Each row comes from the steps of one path. Every step used is in the known rows, and no mark comes twice. Write the path behind each row, first mark first.
Known rows
zamero > tasod > roganaz > kofu > zemulod: [-19.8  14.0  41.4 -22.8 -16.3 -19.2 -20.8  39.5   8.7  25.2  -8.3   2.1
  -9.3   0.0  10.8 -14.9  11.2 -25.0  38.0  16.1  16.1 -51.5  20.2  10.5
 -29.4 -17.2   8.4  33.1 -45.7   9.3]
zamero > tasod: [-11.3   5.5  -9.4  19.7  -8.2  10.2 -21.9 -11.8   8.7  17.2  -9.5  10.9
 -38.8  14.5  12.8  24.6 -31.9 -32.3   4.3  16.3 -33.3  -4.3   2.1  -3.3
   8.9  -4.5  -4.1   1.9  11.4   3.5]
kofu > roganaz: [ -0.7  -6.3 -13.0  23.9 -16.3  31.1  21.8  -9.3  23.4  10.7  -7.2  -7.6
  11.4  16.7 -17.1   0.2  18.4 -11.5  -2.6 -19.7 -20.9   4.2   6.8   7.6
  -7.0 -54.5  -6.9   8.6  28.4 -13.0]
roganaz > zamero > tasod: [-16.9 -33.2  -4.1   1.0 -11.9  11.2 -16.2 -12.6   7.3  13.4   9.4   6.4
 -12.7   0.0  -0.6  29.8 -26.0 -22.4   3.6  10.7 -16.7  -7.0   8.1  14.5
   2.0  25.4   7.2  33.5 -27.9   4.3]
tasod > roganaz > gemo: [-19.6  16.1 -13.8 -14.1   5.9  14.3  10.8 -18.1 -14.3 -20.7  10.5 -21.5
 -17.0  -2.3  -7.0   4.7  20.9 -14.8  19.8   0.5  -1.8  -6.1 -14.9   1.1
 -16.5  27.6  13.0  -5.9 -10.0  -1.7]
zemulod > kofu > gemo > zelelev: [ 20.2  35.3   4.8  18.1  16.2 -11.6   6.3   8.2  -4.5  -8.4 -18.5   9.3
  27.7 -10.6  14.7  -0.1   9.9  60.8 -14.6 -32.7  19.5  30.8 -12.3 -29.2
   4.2 -34.4 -32.3 -16.3  27.7 -25.7]
tasod > roganaz > kofu > gemo: [-17.4  17.3  39.6 -13.9  -2.1 -13.5  -2.6  10.4  -6.1   9.4   6.5 -12.4
  37.7 -14.5 -22.1  -2.9  41.9  10.3  32.6 -16.5   8.9 -18.7  12.6   7.2
 -24.2 -15.5  22.7  40.4 -22.4  -3.8]
zemulod > kofu: [  8.2  28.7  13.0  17.1   5.8  16.7  25.2   3.6  19.9  -2.2 -11.1  -3.1
 -21.8  -1.3   2.5   2.2  -4.3  -7.9 -18.4 -28.5  -6.1   0.8 -26.5 -24.0
   3.9  -7.7 -16.9 -18.3  41.0 -29.5]
zelelev > gemo: [ -1.2  31.7  -2.4  14.4 -39.4   4.3  12.6 -34.1   7.7 -43.4  -7.0 -28.8
 -24.6  36.6  -9.9  -0.6  -6.3 -42.6   4.2  -8.2 -26.1   6.9  -9.7 -33.7
  41.8  -0.5  11.0   9.6  11.9 -29.0]
tasod > zamero > roganaz > gemo: [-19.2 -33.6 -43.2  -0.2   8.6   9.3  -0.2  -9.5 -15.0   0.8  22.8  13.6
 -24.7  15.5  -7.2   1.9  -2.7 -43.6  -5.4  12.9  -3.0  11.2 -13.6  -2.3
   3.8  18.8  12.4  -2.3  -4.2  73.7]
zelelev > gemo > kofu > roganaz: [ 14.7  39.9 -10.3   9.9 -51.1  17.9  11.5 -23.9   8.4 -44.9 -13.8   3.7
   9.8  19.2 -26.8 -12.3   4.7   7.8  -1.5 -22.5  -3.9  13.1  18.9  -7.7
  19.1 -20.6  -1.4  12.6  24.8 -37.3]
zamero > roganaz > gemo > zelelev: [ -3.8 -21.4 -33.4  29.6  26.5  -9.8 -15.2 -21.2 -28.3  -4.9   2.6   7.6
 -12.2  13.9  21.6  13.8 -18.0  39.9 -33.0  -6.3  -6.0  23.6 -37.1   6.0
  27.0  21.4 -14.7 -21.1 -10.1  35.2]
zelelev > gemo > kofu > zemulod > zamero > roganaz > tasod: [ 50.2  13.8  15.7 -17.1  -5.3 -19.6   9.7  35.8   7.3   0.7  -9.5 -21.4
  16.4  32.8  11.3 -25.9 -32.2 -38.5 -26.3  22.4  13.0   1.7  14.7 -37.8
  46.1 -21.7  22.3 -40.6  -3.3  -9.6]
roganaz > gemo > zelelev: [-13.4 -12.7 -33.5   9.2  24.5  -5.7   2.3 -39.9 -19.4 -31.7  -6.5  -4.8
 -16.6  -3.6  15.1  11.7   3.9  47.4 -26.9  11.3   5.6  37.4 -26.1   6.8
  23.2  31.2 -27.7 -11.5 -11.2 -16.9]
tasod > zamero: [-24.6  -7.1 -13.6  -6.5 -12.3   6.4  16.6 -17.1  12.3 -11.9   4.6  10.2
 -26.6  -4.6 -16.8  -4.1  17.1 -36.5  18.6  21.5 -11.0   4.9  -4.7 -13.5
 -12.5   1.1  -8.4   9.8  30.5   0.6]
zemulod > zamero > roganaz > tasod: [ 29.0 -33.1  18.3  12.9  41.9   5.2  22.5  21.3  15.9  41.6  12.2 -28.0
  13.9  13.7  19.4  10.8 -33.4 -40.2 -28.1   7.8 -17.8  -1.2 -16.5 -13.7
  21.4  -1.2   7.7 -50.3  12.8  13.9]
zelelev > gemo > roganaz: [ 22.4  35.3  -7.6  29.2 -39.5 -11.5   5.3 -33.0  -4.2 -41.5 -12.0 -21.7
 -23.6  14.7   2.1   3.0 -20.9   9.0 -15.7 -14.8 -33.1   5.8  -5.3 -12.3
  31.7  13.0 -30.9   3.7  29.2 -34.9]
zamero > tasod > roganaz: [-13.4  33.4  11.8   0.8 -19.0   0.5 -16.0   1.8  -2.2  13.7  -0.7  12.3
 -32.6   4.1   5.3  12.6  -5.7 -30.5  37.8   9.6 -25.0 -32.7   3.1  -5.1
 -29.6   8.5   3.5   2.8  15.5  10.1]
zemulod > zamero > tasod > roganaz > kofu: [  6.2  -4.1  47.8 -17.2   2.9 -13.2  -0.8  46.6  12.1  20.2   2.7  -6.2
  20.9 -15.1  17.3 -11.9 -10.3  -6.7  25.9  -1.3  17.9 -45.9  10.2   3.9
 -27.1  29.9  21.7 -14.2  -5.6  12.0]
zemulod > zamero > roganaz > gemo: [ 20.9 -33.4 -24.2  14.1  27.4  19.2   6.9  19.1   2.8  16.9  14.0 -19.3
   2.8  18.9  13.7   2.8 -30.6 -26.1 -26.1  -9.6  -4.7   6.6 -16.3  -6.5
  31.6  -0.9  11.1 -52.5  13.1  46.1]
zelelev > gemo > kofu > roganaz > zamero: [ 12.4   1.2  -9.9  -8.5 -51.7  18.5  11.3 -23.5   2.7 -50.6   7.3   0.5
  32.9   0.5 -36.3 -11.7  11.8  19.5  -2.3 -31.5  14.6  14.8  25.1  10.6
  15.6   9.1  18.6  40.2  -9.6 -34.8]

Which path is each row?
[ 26.0   0.2  -8.3  18.4  29.5 -13.1  -3.4 -20.6  -5.0  23.4   2.3 -23.5
  20.0 -15.4   7.2  26.7   1.5  34.6 -18.6   2.4 -27.0  23.2  20.1  16.4
   8.8 -13.7 -23.5   6.6  -4.4 -34.2]
kofu > gemo > roganaz > tasod
[  1.7 -22.0  11.2  23.0  27.8   4.6  -1.2 -11.6  -0.3  41.6  17.0 -17.4
 -13.9  18.8   4.1  22.1 -25.7 -38.5 -21.6  18.2 -36.9   2.3 -17.3   0.6
  15.3   8.7   7.1  -7.8 -13.0  10.7]
zamero > roganaz > tasod
[-11.2 -29.4  35.7  26.4   0.0   0.6 -14.3   2.7   7.8  26.1   7.0  -3.8
  -0.4  10.1  -3.2   2.8 -25.7  -6.6 -19.8 -14.7 -15.0 -18.5 -19.6  21.0
  16.1   8.8  11.9  12.1 -12.2  34.7]
zamero > roganaz > kofu
[ -4.2  10.9  32.4  -4.7   7.2 -43.2 -39.8  15.3 -24.1   5.7  -6.1  20.8
  41.2 -16.9  17.6  -0.7  18.0  68.4  36.9  -0.9  20.9 -18.8  22.5  17.1
 -24.7  14.0   2.7  33.5 -39.7  13.1]
zamero > tasod > roganaz > kofu > gemo > zelelev
[ -6.0 -26.2  -4.8 -10.1 -19.6  28.6   8.7 -17.5   9.8  -8.5   4.3  17.1
  32.0 -31.9 -30.3   2.9   9.5  43.1  -8.3 -20.2  10.7  15.8  12.1  36.1
 -18.3   6.2  -1.5  29.2   3.7 -31.4]
gemo > kofu > roganaz > zamero
[ 16.0  -3.5   0.9  19.5  26.2 -10.5   6.5 -32.8   3.0   6.5  -3.7 -20.1
 -12.0 -20.7  10.3  24.0 -12.2  23.9 -29.1  14.3 -28.8   5.4  -5.1  17.4
   5.1  34.9 -32.7 -13.1   4.8 -47.9]
gemo > roganaz > tasod
[-11.2 -32.7   9.6   1.6  -5.5 -10.4 -20.3  20.3  -5.8  27.6  21.0  17.1
  37.2   0.3 -19.7  -9.1  12.5 -20.5   9.4  -3.0  10.9  -7.9  13.9   7.5
  -3.1 -29.5  26.1  41.6 -20.9  69.1]
tasod > zamero > roganaz > kofu > gemo
[-18.6 -21.9  -2.7 -15.5  26.8  -6.5  26.6 -21.9   5.6   4.3   7.0  -8.9
 -17.3  -6.5  -9.0   6.0  19.5 -45.8   7.7  48.8  -7.4  10.3   2.1 -12.5
 -10.3  24.8  -0.9  11.0  -7.6 -15.0]
roganaz > tasod > zamero
[  1.4  10.4 -11.8   7.3 -14.9  27.4   4.9 -17.2  17.0  -4.6 -16.0  22.2
   7.2 -16.7 -18.6  -3.2   6.9  29.6  -5.9 -17.5  -7.6  13.3   9.7  16.0
 -10.7 -27.3  -8.8  -1.2  35.2 -31.4]
gemo > kofu > roganaz
[ 11.6  11.2 -20.6 -30.9   6.3  -1.9  -0.4  53.6   2.0  13.1  -4.5 -14.7
  -1.8  15.3  24.7 -14.6   2.3 -38.5  27.0  28.3  20.4 -27.9  26.1 -11.2
 -15.0 -34.1  16.0 -34.9 -16.4  22.0]
kofu > zemulod > zamero > tasod > roganaz > gemo
[ -8.8  35.2 -18.6 -40.9  -4.2  -5.2 -36.1  11.0 -17.7  -4.2 -10.7  29.2
 -38.2  -6.2  11.1  -7.0   1.4  -2.0  25.3  34.3  19.8 -11.2  21.8   6.6
 -23.7   9.8   6.8  -5.1 -27.7   8.7]
zamero > tasod > roganaz > gemo > kofu > zemulod
[ 16.7  -3.5  -1.1  -4.3  -3.0   4.7  -3.5  49.0  31.2  39.6 -18.2  -5.8
  -4.5  27.2  30.4  -6.8 -31.0 -46.7   0.9  25.5  -7.7 -17.9  23.8 -24.0
   9.3 -63.8 -10.8 -31.2  20.9  -2.9]
kofu > zemulod > zamero > tasod
[-16.5  33.4  -6.5 -26.5   3.9   2.7  -5.7 -28.9 -23.8 -32.7   1.8  13.4
 -22.9 -29.8 -15.2   3.4  15.4  24.4  13.8   2.4  14.3   8.7 -13.4   8.5
 -20.3  51.9   6.1 -15.2   7.2 -11.1]
tasod > roganaz > gemo > kofu
[-18.2  16.3 -18.0  -7.0  17.6 -17.9  11.3 -28.7 -28.8 -39.5   2.3  -2.2
 -11.4 -15.4   9.0   0.1  28.8  47.7   8.9   5.9  13.2  13.9 -31.9   0.6
 -13.6  44.6 -10.6  -7.5 -14.6  -7.2]
tasod > roganaz > gemo > zelelev
[ 23.8  -0.9 -35.8  20.8  28.9  17.2  28.6   9.1  -8.7 -22.6 -12.6   1.0
  15.8  -7.3  15.8  -7.0  21.4  73.9 -31.3 -41.8  42.0  30.3 -11.7   6.6
  -1.7  -9.9 -30.8 -27.3   4.5 -12.9]
zemulod > kofu > roganaz > gemo > zelelev
[ 23.7   3.8   6.4  -5.1  -4.7  -0.4  -3.9  44.3  19.5  24.6 -10.6  21.8
   9.6   8.8  13.1 -21.7 -36.5  -3.4 -21.2   3.5   2.5  -3.7  -4.0 -19.4
  10.3 -51.5 -10.7 -56.9  47.6  12.5]
gemo > kofu > zemulod > zamero > roganaz
[-26.7  15.3  43.4 -30.1 -11.2 -15.1  10.6  25.4   7.1   7.3  -9.9 -19.2
   2.3  -7.7  -8.3 -27.6  36.8 -12.7  26.3   9.4   9.0 -39.4  -2.5   4.7
 -31.9 -23.4   7.9  34.9 -27.8 -18.6]
tasod > roganaz > kofu > zemulod
[  0.5  47.1   1.9  -3.0 -37.4  -2.9  -3.1 -36.7   1.6 -54.8 -14.4   1.3
 -30.0  13.5 -12.8  -8.2 -11.3  -1.7  -5.9  -5.4 -10.8  16.8  -7.4 -26.3
  34.7  21.8  -3.3   4.0  26.4 -41.1]
zelelev > gemo > kofu
[ -9.8  15.3  34.2 -12.4  -5.6 -19.7 -36.8  20.9  -8.6  22.5   2.6   3.4
  26.0  -6.5  -2.7   8.6  13.6  -0.7  42.2  -3.1   7.1 -31.4  28.9  11.0
 -25.9 -10.2  32.0  40.0 -41.6  25.3]
zamero > tasod > roganaz > kofu > gemo
[ 15.8 -19.1   3.9   7.4 -12.5  40.4  40.0  19.5  19.8   0.6   7.8  -7.5
  28.7 -18.9 -22.3  -0.5  22.1  10.2 -15.9 -48.7  24.6   1.6   5.9   6.3
 -19.6 -17.8   1.4  18.1   6.5 -24.9]
zemulod > kofu > roganaz > zamero
[  7.0 -21.6  23.7  27.3  14.9 -31.8 -30.8   7.9 -17.2  18.3   4.4  10.3
  45.3   0.8  10.0   1.2  -6.4  63.5 -18.8 -25.1   5.7  10.9  -9.0  14.9
  22.9 -17.3  -2.5  20.7 -21.7  35.4]
zamero > roganaz > kofu > gemo > zelelev
[ -6.8 -33.8 -46.0   8.7  19.5 -17.2  -9.9 -17.7 -32.6 -16.4  14.0  24.9
 -16.7  -0.9  12.5  -2.3   1.5  25.0 -13.3  14.4  10.9  25.9 -30.8  -2.3
   2.5  36.3 -10.5 -14.0  -2.1  64.5]
tasod > zamero > roganaz > gemo > zelelev
[  3.7 -19.7 -14.2 -20.2  14.4   6.2  19.9 -12.4   7.2  -1.8  -1.2  20.8
  13.8 -25.2 -24.3  -8.5  29.0   3.9   4.7  29.2  18.3  18.0  27.5  10.6
 -31.1   5.6   3.3   7.6   7.6 -21.1]
gemo > kofu > roganaz > tasod > zamero
[-29.3  -1.0  16.9 -21.9 -17.4   5.5  16.6  -8.0  -3.3 -13.4  18.3 -13.4
   5.7 -23.6 -24.2   7.1  24.0  -8.7  26.8  -8.7  -7.9 -16.7 -11.3   1.9
 -37.7  40.1  10.3  33.6  -3.8 -19.2]
tasod > roganaz > zamero
[-18.9 -38.5  18.5   5.5  -4.0  -9.4  -2.9  11.1  -0.6  16.2  16.0  17.2
  -4.1  -8.0  -8.0 -11.9  -3.2 -29.5  -0.8   6.6   6.4 -21.1 -10.3   8.0
  -8.9  17.9   9.0  25.6  -8.7  58.9]
tasod > zamero > roganaz > kofu
[ 21.4  -4.1 -29.6 -26.0  19.4   6.7 -21.0  33.5  10.3   8.1 -17.9  16.1
 -11.6   5.3  32.6  -7.7 -34.4   0.7 -12.0  33.5  28.5  10.1  28.5  -3.4
  20.1 -16.9  -3.0 -44.4  -7.5   0.1]
roganaz > gemo > kofu > zemulod > zamero > tasod
